Each row was made from one walk, in order. Every step used is in the known rows, and no mark comes twice. Write each row's walk.
In the rows, 128 means zero.
Known rows:
lazub, paker, nebufis, kotevo, duga: [101 138 158 177 143 118 103 126 134 141 106  99  91 157  82 189 163 172
 165 127 133 122  64 181 146 125 100]
duga, kotevo, zana: [142  89  52  67  93 117 121 133 139 137 155 146  87 153 156 129  56 128
 149 150  88  91  99 129 143 135 144]
nebufis, paker, zana, kotevo: [157 132 136 161 111 126 154 137 136 181 131 111  88  38 170 108 129 157
 124 140 162 119 158 176  75 106 127]
kotevo, nebufis: [147  96  83 144 147  96 115 146 128 109 120  98 137 111  97 112 132 123
  86 141 103  94 121 129 156 113 110]
paker, duga: [120 100  90 183 109 145 154 156 124 121  83 104 107 104 150 135 170 117
 138 190 130 108 150 169 140 102 107]
vupi, paker, zana: [144 155  93 168 133 116  97 153 118 149 117  86  37  71 134 132 123 111
 106 124 151 137 144 127  99 142 117]
lazub, paker, vupi, kotevo: [ 94  95 149 205  57 152 118 128  96 178 142 167  93 144 136  91 149 156
 149 103 106 109 114 115  78 162 124]
lazub, paker, duga, kotevo: [111  93 115 200 131 159 125 141 135 153 110 176  96 154 149 158 161 132
 180 202 119 105 104 167 101 136 120]
kotevo, nebufis, paker, duga: [ 99  86  97 188 192 152 176 145 132 150  95 102 169 111 153 158 194 130
  98 184 144 100 162 177 115  79 112]
kotevo, vupi, paker, duga: [147 144 125 194 133 137 142 144 125 124 110 107  83 143 163 143 198 127
 117 153 163 125 147 147  93 134 103]
vupi, paker, nebufis, kotevo, zana: [145 160 127  70 133  98  96  97 158 122 162  88  41 181 122 202 124 152
 101 121 135 150  85 144 140 114 120]
lazub, paker, vupi, kotevo, nebufis: [102  94 149 198 112 136 112 118 117 182 162 160 117 155 119 103 144 142
  95  90  98  96 101 112  94 157 112]
duga, kotevo, nebufis, paker: [113  74 104 131 189 122 134 116 122 121 119 144 166 141 128 134 118 157
 112 150 122  99 143 144 104 104 143]
lazub, paker: [147  96 102 189 100 106 106 158 116 155  98 121 103 124 125 119 151 153
 162 156 121 107  75 148 116 136 113]
nebufis, paker, duga: [ 92  86  99 186 131 158 178 155 114 145  76 107 147 106 176 146 192 149
 143 192 155 112 168 182  99  79 123]
nebufis, kotevo, duga: [134 105 107 142 128 130 120 115 125 104  69  93 110 113 104 145 127 165
 145 156 123  84 140 170 163 120  97]
nebufis, paker, zana: [101 109  69 183 133 129 151 152 102 176 129  84 104  50 163 124 109 151
 133 130 153 125 155 161  93 103 127]
paker, nebufis: [105 131 116 134 100  89 117 159 122  93 133  82 108 121  90 127 144 127
 134 127 125 148 102 139 136  99 129]
duga, kotevo, naka: [125  61  92 104  94 117 135 102 123  99 118 166  98 166 108 108 139 129
 156 144 124 104 114 125 144 106 161]
paker, zana, kotevo, vupi: [194 150 132 161  73 108 141 130 145 159 188  98  71  63 152  80 107 147
 115  98 147 116 127 159  99 143 110]
paker, duga, kotevo: [109  95  95 156 123 154 142 132 125 106 103 153 103 139 137 141 140 124
 158 201 110 106 157 161 127 115 127]
nebufis, kotevo, vupi: [165 111 109 150  95 112 136  85 109  94 152  98 121 140 123 111 112 192
 126 129 122 116 132 160 132 126  97]
nebufis, kotevo: [152  96 103 130 100 119 120  89 117  91 112 105 109 115 111 132 118 174
 131 164 111 111 145 159 153 111 106]
nebufis, paker: [113  83  94 152 117 120 147 145 100 130  85 103 153  99 158 111 144 177
 139 158 136 114 148 153 100  97 135]
paker, vupi: [ 95 102 121 141  63 133 133 140  98 144 142  78 117 131 101  84 137 127
 154 124 130 117 125 138 107 135 126]
nebufis, paker, vupi, kotevo, naka: [ 62  51 140 142  60 158 181  96  87 169 136 165 130 158 152  87 182 155
 127  86 156 115 161 122  78  93 165]

Which walk is each row?
[201 110 152 116 122  92 118 123 162 120 117 117 127 107 108  96 149 134
  83 145 115  86 121 145 136 122 113] | zana, kotevo, nebufis
[120  92  69 147 127 156 132 138 159 192 152 179  73 172 182 185 119 120
 169 184 105  93  62 166 123 138 125] | lazub, paker, duga, kotevo, zana
[184 143 147 145 121 120 104  87 117  98 123  97  84 159 124 135 143 187
 109 128 145 126 138 142 107 143  99] | nebufis, kotevo, vupi, paker
[134 167 165 122 140  99  87  97 130  76 125  86  62 166  87 178 166 160
 112 132 145 167 126 147 124 109 120] | vupi, paker, nebufis, kotevo
[127 123  79 216 118 113 111 160 121 199 141 103  60  67 143 131 110 131
 143 129 122 118  86 154 108 141 110] | lazub, paker, zana
[105  95 109 155  46 140 123 129 119 223 181 171  71 165 177 113 108 143
 139  89  95  98  71 111  97 168 126] | lazub, paker, vupi, kotevo, zana
[164  95  57  89  95 118 123  92 144 137 154 105  88 136 144 151  83 163
 126 150 105 100 104 155 170 115 109] | nebufis, kotevo, zana
[102  89  87 109  34 146 137 122 118 176 180 141  79 139 167  96  86 132
 118  86  96  99 127 107 113 145 135] | paker, vupi, kotevo, zana
[103 105  77 195 169 135 145 127 118 160 148 144 111  56 168 124 106 148
  49  98 115 106 180 131  95 105 128] | vupi, kotevo, nebufis, paker, zana
[184 143 145 194  97 111 110 146 153 210 144 131  44  69 149 112 131 140
 142 136 134 109  87 169  91 152 107] | lazub, paker, zana, kotevo
[120 103 101 176 116 150 157 128 122 105 141 147 115 152 155 125 127 135
 154 168 123 108 140 159 107 131 116] | paker, duga, kotevo, vupi
[185 138 120 145 141  99 123 130 166 161 160 101  82  56 123 108 111 114
  69 124 123  97 129 154 128 129 108] | paker, zana, kotevo, nebufis
[115 130 129 126 110  95 114  98 129  80 143  87  98 135  84 156 137 166
 131 141 124 152 116 161 153  93 113] | paker, nebufis, kotevo
[129 129 138 154 146 154 114 132 136  97  82 155  70 156 144 163 173 111
 138 194 138 123 168 142  95 133 133] | vupi, paker, duga, kotevo
[136  57  87 134  58 118 140 111 118 100 105 182  94 136 137  92 154 143
 109 113 113 104 144 107 146  99 151] | vupi, kotevo, naka
[153 101 168 169 176 147 177 126 170 154 105 128 155 108 155 141 205 139
  91 188 155  90 162 194  94  80 112] | zana, kotevo, nebufis, paker, duga
[103 137 143 130 134 116 116 120 130  84 101  73 100 134  76 174 150 157
 144 131 130 121 115 174 167 106 103] | paker, nebufis, kotevo, duga
[141 124  88 103 139 155 119 132 160 148 124 150  41 177 178 192 127 101
 131 184 128 110 131 139 110 137 136] | vupi, paker, duga, kotevo, zana
[172 139 145 172  99 125 174 131 129 188 168 101  99  57 186  92 122 177
 122 102 168 119 146 181  59 124 119] | nebufis, paker, zana, kotevo, vupi
[127 166 147 132 127  90  93 155 127  92 107  84  68 147  97 148 181 126
 120 122 146 165 114 122 109 121 134] | vupi, paker, nebufis
[ 93  93 131 149 101 134 125 113 111 132 161 134 129 134 113  87 129 124
  72  89  95  98 151 103 114 134 119] | paker, vupi, kotevo, nebufis
[ 84  83 114 164 146 171 171 129 119 128  88 151 145 131 171 159 158 149
 163 201 142 113 176 179  89  90 138] | nebufis, paker, duga, kotevo
[116  93 115 198 188 142 124 132 150 154 126 167 121 170 126 174 158 117
 128 189 101  89  96 162 117 130 108] | lazub, paker, duga, kotevo, nebufis
[119  74 105 166 158 124 143 121 117 118 105 161 156 106 159 117 142 168
  61 123 111  94 170 121 109 100 131] | vupi, kotevo, nebufis, paker
[132 124 134 149 202 138 106 119 157 103 104 147  91 167 123 178 169  95
  89 184 124 110 155 135 106 128 123] | vupi, paker, duga, kotevo, nebufis
[148 161 104 160 135 123 108 120 115 134 171 123  40 118 139 124  81 137
 115 102 142 138 141 121  71 172 129] | duga, kotevo, vupi, paker, zana
[136 133 120 178 138 143 123 157 134 115  63 111  78 128 152 158 201 110
 122 185 152 124 163 146 107 121 113] | vupi, paker, duga
